Known rows, with every way that one mark hangs from another
bonu(keki(fabub kopim)): [-2.27 -0.35  0.46 -0.28  1.53 -0.68  2.96 -2.88 -0.95 -1.75  2.10  0.59
 -2.35  5.31  0.49  0.12 -0.01  4.84  1.91 -2.46 -0.08  3.15  0.08 -1.18
 -1.35  0.83 -2.57 -4.21 -0.12  2.70]
podo(keki(bonu fabub mubiv puvo)): [-1.25 -3.99 -0.51  0.67 -0.54  0.40 -0.42 -3.45  0.36 -0.43  2.59 -1.31
  1.36  1.56 -0.70  0.56  1.70 -2.62 -1.18  0.46  1.91  0.80 -1.44 -3.14
  1.50  0.89 -2.73 -0.37  0.56  1.46]
keki(bonu fabub kopim puvo): [-1.60 -3.31 -2.38 -0.79 -0.33  1.34  1.50 -3.05 -0.53 -0.83  3.38 -0.47
 -0.69  3.76  0.27 -0.52  1.61  0.13 -0.01 -2.75 -1.26  2.78 -1.25 -1.96
  0.48  1.39 -1.59 -0.61  0.10  2.65]
keki(bonu fabub mubiv(netoren) podo puvo): [-2.58 -4.30 -1.18  0.08 -0.94 -0.51  1.13 -1.14  0.17 -1.44  1.67  1.94
 -1.01  1.37  1.69  0.22  1.64 -2.85 -0.09  0.15  0.03  0.25 -2.39 -2.00
 -0.14  1.07  0.67  1.97 -0.60  1.36]
fabub(keki(bonu kopim mubiv(netoren) podo puvo)): [-1.81 -2.39 -0.89  0.77  0.60 -1.95  1.05 -1.50 -1.38 -1.74  2.23  4.75
  0.17  2.12  1.94  0.09  1.82 -1.97  0.14 -0.04 -0.08  0.36 -1.46 -1.22
 -0.38  2.17  2.47 -0.03 -0.62  0.84]
mubiv(keki(fabub kopim podo puvo) netoren): [-2.40  0.08 -0.79  0.34  2.31 -1.69  2.02 -0.60 -0.52 -2.21  1.11  1.87
 -1.56  5.01  2.19  0.44  1.21 -1.29  0.63 -1.72  0.23  2.10 -2.17 -1.50
 -2.41  1.70  2.35  0.04  0.90  1.43]
kopim(keki(fabub)): [-2.68 -0.22  1.56  0.14  3.04  0.20  1.27 -3.77 -4.02 -1.39  1.39 -0.21
 -1.26  5.63 -0.74  2.98 -0.30  5.63  1.81 -1.02  1.61  2.32 -1.20 -3.28
 -1.02  0.40 -3.84 -5.58  2.37  2.15]
puvo(keki(fabub kopim mubiv(netoren) podo)): [-3.13  0.58  0.85 -0.15  1.66 -3.09  1.35 -2.89 -0.72 -1.80  1.11  1.48
 -2.53  3.66  2.08  0.44  1.27  0.48  2.13  0.62  0.43  0.67 -2.02 -2.73
 -1.82  2.35  1.16  0.05 -0.58  1.85]
puvo(keki(mubiv)): [-3.36 -0.12  2.79  2.02  3.87 -1.80  0.33 -2.98 -3.31 -1.83  0.78  2.41
 -3.03  2.74  0.22  2.19  0.27  4.25  3.14  1.44  1.97  1.15 -1.06 -2.85
 -0.28  1.20 -3.64 -4.30 -0.38  1.78]
bonu(keki(kopim podo puvo)): [-2.06 -1.26 -0.83  1.05  1.47 -1.30  4.43 -0.91 -1.26 -1.70  2.68  2.23
 -2.69  3.55  2.24  0.13  0.21  3.48  1.78 -2.24 -1.06  2.03  0.69 -0.15
  0.34  0.96 -0.59 -3.97 -1.20  1.36]
mubiv(keki(kopim podo) netoren): [-2.83  2.79  1.10  0.20  4.90 -2.47  2.29 -0.30 -2.76 -2.92  0.92  4.60
 -3.48  4.61  1.23  1.53  0.13  2.23  2.33 -0.47  0.69  2.47 -0.75 -1.87
 -3.17  1.07  0.92 -3.62  1.21  1.52]
puvo(keki(kopim mubiv)): [-2.88  0.63  1.53  0.88  3.32 -2.07  0.70 -3.66 -2.40 -1.84  1.70  1.98
 -2.79  3.50  0.27  0.73  0.96  3.48  2.85  0.22  0.79  1.68 -0.95 -2.34
 -0.47  2.19 -1.87 -3.77 -0.75  2.54]
bonu(keki(puvo)): [-2.51 -1.52  1.07  2.89  2.05 -0.09  2.74 -0.60 -2.62 -1.82  1.50  2.11
 -2.72  3.89  0.86  1.98 -0.19  4.55  2.31 -1.13  1.27  1.84 -0.20 -0.22
 -0.19 -0.14 -3.77 -4.75 -0.67  1.36]
keki(fabub kopim podo puvo): [-2.06 -1.92 -2.19 -0.20  0.89 -0.06  3.43 -2.79 -1.01 -1.04  3.41 -0.20
 -1.98  3.58  1.76  0.05  0.68  1.96  0.60 -2.25 -2.25  2.64 -0.79 -2.09
  0.83  0.81  0.27 -1.60  0.40  1.92]
keki(bonu fabub kopim mubiv podo puvo): [-1.75 -5.29 -3.07 -1.56 -1.27 -0.28  1.83 -3.18  1.08 -0.80  3.50  0.37
 -0.49  1.69  1.59 -1.84  2.04 -2.47 -0.80 -1.83 -2.23  1.65 -1.05 -1.46
  1.76  2.42  1.34  0.82 -0.87  2.26]
fabub(keki(bonu mubiv)): [-2.29 -2.33  1.37  0.81  2.53 -0.76 -0.53 -3.11 -3.04 -2.06  1.95  4.26
 -0.80  2.24 -0.29  1.68  0.71  2.85  1.11  0.65  1.27  1.77 -0.75 -2.29
  0.13  0.97 -2.62 -4.35  0.34  1.58]
bonu(keki(fabub kopim mubiv(netoren) podo puvo)): [-2.55 -2.64 -0.82  0.48 -0.96 -2.21  3.29 -1.24  1.13 -1.89  1.40  1.67
 -1.38  3.55  2.71 -0.77  1.26 -1.66  0.79 -1.20 -0.19  0.40 -1.30  0.63
 -1.22  1.75  2.24  1.04 -1.73  1.57]
keki(bonu fabub kopim podo puvo): [-1.61 -3.74 -3.03 -1.47 -0.57  0.34  2.54 -2.62 -0.05 -0.61  4.12 -0.04
 -1.11  2.87  1.36 -0.79  1.56 -0.29 -0.38 -2.69 -2.35  2.78 -0.77 -2.10
  1.48  1.57  0.07 -0.41 -0.05  1.99]
fabub(keki(bonu mubiv podo puvo)): [-1.90 -4.41 -0.28  1.27  1.16 -1.22  0.75 -1.78 -1.86 -1.43  2.81  3.95
 -0.30  1.37  1.80  1.10  1.33  0.17 -0.02  0.04  0.04  0.99 -1.00 -1.63
  1.75  1.53  0.07 -2.17 -0.34  0.14]

Rows
[-1.91 -0.89  1.43  0.22  0.57 -0.52 -0.65 -2.75 -0.28 -1.31  1.42  0.42
  0.22  2.42 -1.12  1.48  0.83 -1.68  0.05  1.79  3.08  0.39 -1.79 -3.91
 -1.46  0.10 -2.66 -0.54  1.36  1.69]	podo(keki(bonu fabub mubiv(netoren)))
[-2.56 -0.86  0.77 -0.85  2.80 -1.30  0.70 -0.41 -1.16 -2.36  0.83  3.18
 -1.93  3.97  1.15  1.55  0.69 -0.02  0.90 -0.34  1.67  2.35 -2.04 -2.92
 -2.68  1.24 -0.36 -1.52  1.37  1.32]	mubiv(keki(bonu fabub podo) netoren)
[-1.70 -1.71 -1.77 -0.85  0.98 -1.17  1.30 -0.71  0.32 -1.85  1.64  1.92
 -0.50  4.29  1.96 -0.28  1.93 -3.15 -0.20 -2.18  0.18  2.16 -2.10 -1.48
 -2.23  2.32  2.08  1.05  0.51  1.53]	mubiv(keki(bonu fabub kopim podo puvo) netoren)
[-2.05 -3.91 -0.54 -0.25 -0.60 -0.68  0.61 -2.14 -1.03 -1.05  1.05  1.36
  0.64  3.21  1.11  0.92  1.88 -2.57 -0.10 -0.47  1.56 -0.47 -2.81 -1.79
 -0.94  1.85  0.78  0.77  0.07  1.10]	kopim(keki(bonu fabub mubiv(netoren) podo puvo))
[-2.61 -1.15 -0.05 -1.32  0.37 -2.81  0.53 -2.76  0.36 -1.52  1.83  1.45
 -1.45  2.82  1.78 -0.54  2.24 -1.49  1.24  0.24  0.53  0.80 -2.08 -3.01
 -1.35  3.06  1.02  1.17 -1.02  2.22]	puvo(keki(bonu fabub kopim mubiv(netoren) podo))
[-2.05 -3.83 -2.04 -2.55 -0.16 -0.86  1.68 -3.72  0.62 -1.26  3.51  1.08
 -1.65  1.95  0.82 -1.60  1.44 -0.37  0.00 -1.33 -1.96  2.41 -0.34 -2.45
  0.86  2.01  0.43 -0.88 -0.40  2.64]	keki(bonu fabub kopim mubiv podo)
[-2.66 -0.47  0.71 -0.69  0.60 -1.49 -0.56 -3.12 -0.33 -1.53  1.20  1.01
 -1.02  3.76  0.42 -0.38  2.21 -1.01  1.61 -0.06  1.53  0.93 -2.52 -2.79
 -2.09  2.87 -0.68  0.74 -0.72  2.96]	puvo(keki(bonu fabub kopim mubiv(netoren)))
[-1.85 -2.20  0.26  2.07  2.20  0.34  0.34 -1.84 -3.62 -1.35  2.50  3.22
 -0.34  3.16  0.41  2.32  0.96  3.01  0.71 -0.65  1.20  2.03 -1.18 -2.58
  0.68  0.59 -3.06 -3.92  0.65  0.94]	fabub(keki(bonu puvo))
[-1.82 -5.68 -1.26 -0.72 -0.54 -0.61  0.99 -3.19 -0.72 -0.75  2.07  0.02
  0.83  2.77  1.10  0.49  1.90 -1.45 -0.71 -1.30  0.30  0.76 -1.56 -1.82
  1.21  2.30 -0.14 -0.82  0.13  1.23]	kopim(keki(bonu fabub mubiv podo puvo))
[-0.97 -2.01 -1.01  0.19 -1.03 -0.20 -0.08 -2.87  1.14 -0.68  2.32 -0.75
  1.63  2.68 -0.45 -0.26  2.07 -4.78 -1.00  0.09  1.67  0.16 -2.14 -2.64
 -0.83  1.20 -0.18  1.91  0.40  2.02]	podo(keki(bonu fabub kopim mubiv(netoren) puvo))
[-2.04 -4.28 -1.86 -0.38 -0.10  0.49  1.88 -1.75 -0.94 -0.69  3.18  0.36
 -1.53  2.26  1.39  0.49  1.01  0.94 -0.18 -1.41 -0.92  2.27 -1.08 -2.76
  1.52  0.83 -1.45 -1.19  0.16  1.39]	keki(bonu fabub podo puvo)
[-2.78  3.02  1.92  0.92  5.05 -1.62  1.12 -0.83 -3.26 -3.03  0.43  4.10
 -3.12  5.49 -0.09  1.75  0.23  2.34  2.65 -0.50  1.75  2.63 -1.35 -1.72
 -3.97  0.88 -0.69 -3.96  1.49  2.39]	mubiv(keki(kopim) netoren)
[-2.10 -0.17  1.04  0.37  2.12 -1.49 -0.24 -2.36 -2.34 -2.29  1.65  4.84
 -0.70  3.42 -0.11  0.81  1.00  0.43  1.33  0.35  1.39  1.10 -1.62 -1.99
 -1.92  1.74 -0.13 -2.06  0.06  2.07]	fabub(keki(bonu kopim mubiv(netoren)))
[-0.67 -0.77 -1.14  0.62  1.32  0.68  1.13 -2.68 -1.56 -0.53  3.75 -0.17
  0.32  2.70 -0.86  0.85  1.36 -0.20 -0.12 -0.82  0.90  1.97 -0.36 -3.02
  1.06  0.30 -3.01 -2.70  0.88  1.62]	podo(keki(bonu kopim puvo))
[-2.91 -1.12  1.65  1.40  3.50 -2.27  1.55 -2.70 -3.26 -2.26  1.80  4.69
 -2.33  2.07  1.38  2.26 -0.28  4.27  1.63  1.27  0.36  1.76 -0.10 -2.39
  0.55  0.54 -0.68 -5.23  0.61  0.34]	fabub(keki(mubiv podo))
[-1.70 -0.13  0.37 -0.27  1.40 -1.17  0.83 -4.66 -0.40 -1.10  2.84 -0.96
 -0.24  3.04 -0.95  0.12  0.57  0.63  0.26  0.21  0.78  1.86 -0.31 -3.34
 -0.04  0.56 -1.93 -2.66  1.27  2.33]	podo(keki(fabub kopim mubiv))
[-1.85 -0.04 -0.21  1.41  0.18 -0.66  0.87 -2.99  0.15 -0.97  1.78 -0.71
  0.66  3.29 -0.11  0.45  1.21 -3.11 -0.08  0.43  1.46 -0.01 -2.11 -2.40
 -1.09  0.37  0.01  0.64  0.77  1.71]	podo(keki(fabub kopim mubiv(netoren) puvo))
[-1.24 -2.23 -1.59  0.20  1.44 -0.70  2.05 -2.12 -2.25 -1.21  3.92  3.05
 -0.37  2.97  1.49  0.43  1.24  1.51  0.17 -1.73 -1.08  2.47 -0.10 -2.05
  1.25  1.78  0.24 -2.99  0.18  0.85]	fabub(keki(bonu kopim podo puvo))
[-2.90 -1.12  0.34 -0.39  0.51 -2.66  3.18 -1.81  0.57 -2.28  1.33  2.47
 -2.27  3.76  2.00 -0.55  0.45  0.55  1.65 -0.67 -0.10  1.09 -0.64 -0.59
 -2.20  1.39  1.08 -1.07 -1.03  2.10]	bonu(keki(fabub kopim mubiv(netoren) podo))
[-2.12 -2.73 -1.38 -1.71  1.29 -1.15  2.01 -2.75 -0.94 -1.62  3.41  3.13
 -2.66  1.32  0.48 -0.84  1.14  0.64  0.79 -0.89 -1.75  2.23  0.26 -1.84
  0.90  1.94 -0.29 -2.65 -0.72  2.72]	keki(bonu kopim mubiv podo)
[-1.96 -2.02  0.67 -1.06  1.76  0.84  0.45 -3.93 -3.16 -0.92  2.05 -0.04
 -0.39  4.93 -1.00  2.21  0.66  3.70  1.01 -1.53  1.83  2.45 -1.11 -3.61
 -0.83  0.99 -4.08 -4.53  1.75  2.41]	kopim(keki(bonu fabub))
[-2.52 -2.12 -0.27  0.81  2.76 -1.01  1.93 -1.22 -1.52 -1.89  1.23  1.35
 -1.73  4.06  1.96  1.49  0.63  1.00  0.52 -1.28  0.20  2.86 -1.39 -1.92
 -0.16  1.16 -0.12 -2.34  1.27  0.73]	mubiv(keki(fabub podo puvo))
[-1.42 -2.38  0.21  1.48 -0.55  0.12 -0.42 -2.16  0.16 -0.88  1.57 -0.33
  1.26  2.21 -0.43  1.01  1.63 -3.99 -0.66  1.35  2.89 -0.22 -2.60 -3.27
 -0.49  0.41 -1.86  1.29  0.76  1.24]	podo(keki(bonu fabub mubiv(netoren) puvo))
[-1.85 -1.80 -1.16 -1.85  0.92  0.83  1.34 -3.55 -1.19 -1.23  3.38  0.19
 -1.60  3.89 -0.65 -0.28  1.11  2.27  0.85 -2.12 -0.99  3.58 -0.42 -2.98
 -0.27  1.16 -2.60 -2.75  0.86  3.14]	keki(bonu fabub kopim)
[-2.14 -4.13 -1.50 -0.03 -0.86 -1.72  3.55 -2.46  1.37 -1.39  2.25  0.85
 -1.16  3.13  2.49 -1.42  1.24 -0.22  0.40 -2.10 -1.35  1.47 -0.24  0.54
  0.62  1.89  1.20 -0.77 -1.80  1.71]	bonu(keki(fabub kopim mubiv podo puvo))
[-2.18 -2.24 -0.39  0.25  1.55 -0.88  0.73  0.11 -0.55 -2.01  0.94  2.29
 -0.93  3.82  1.88  0.88  1.68 -2.33  0.08 -1.06  1.36  1.54 -2.48 -1.85
 -1.82  1.47  0.53  0.48  1.03  0.78]	mubiv(keki(bonu fabub podo puvo) netoren)
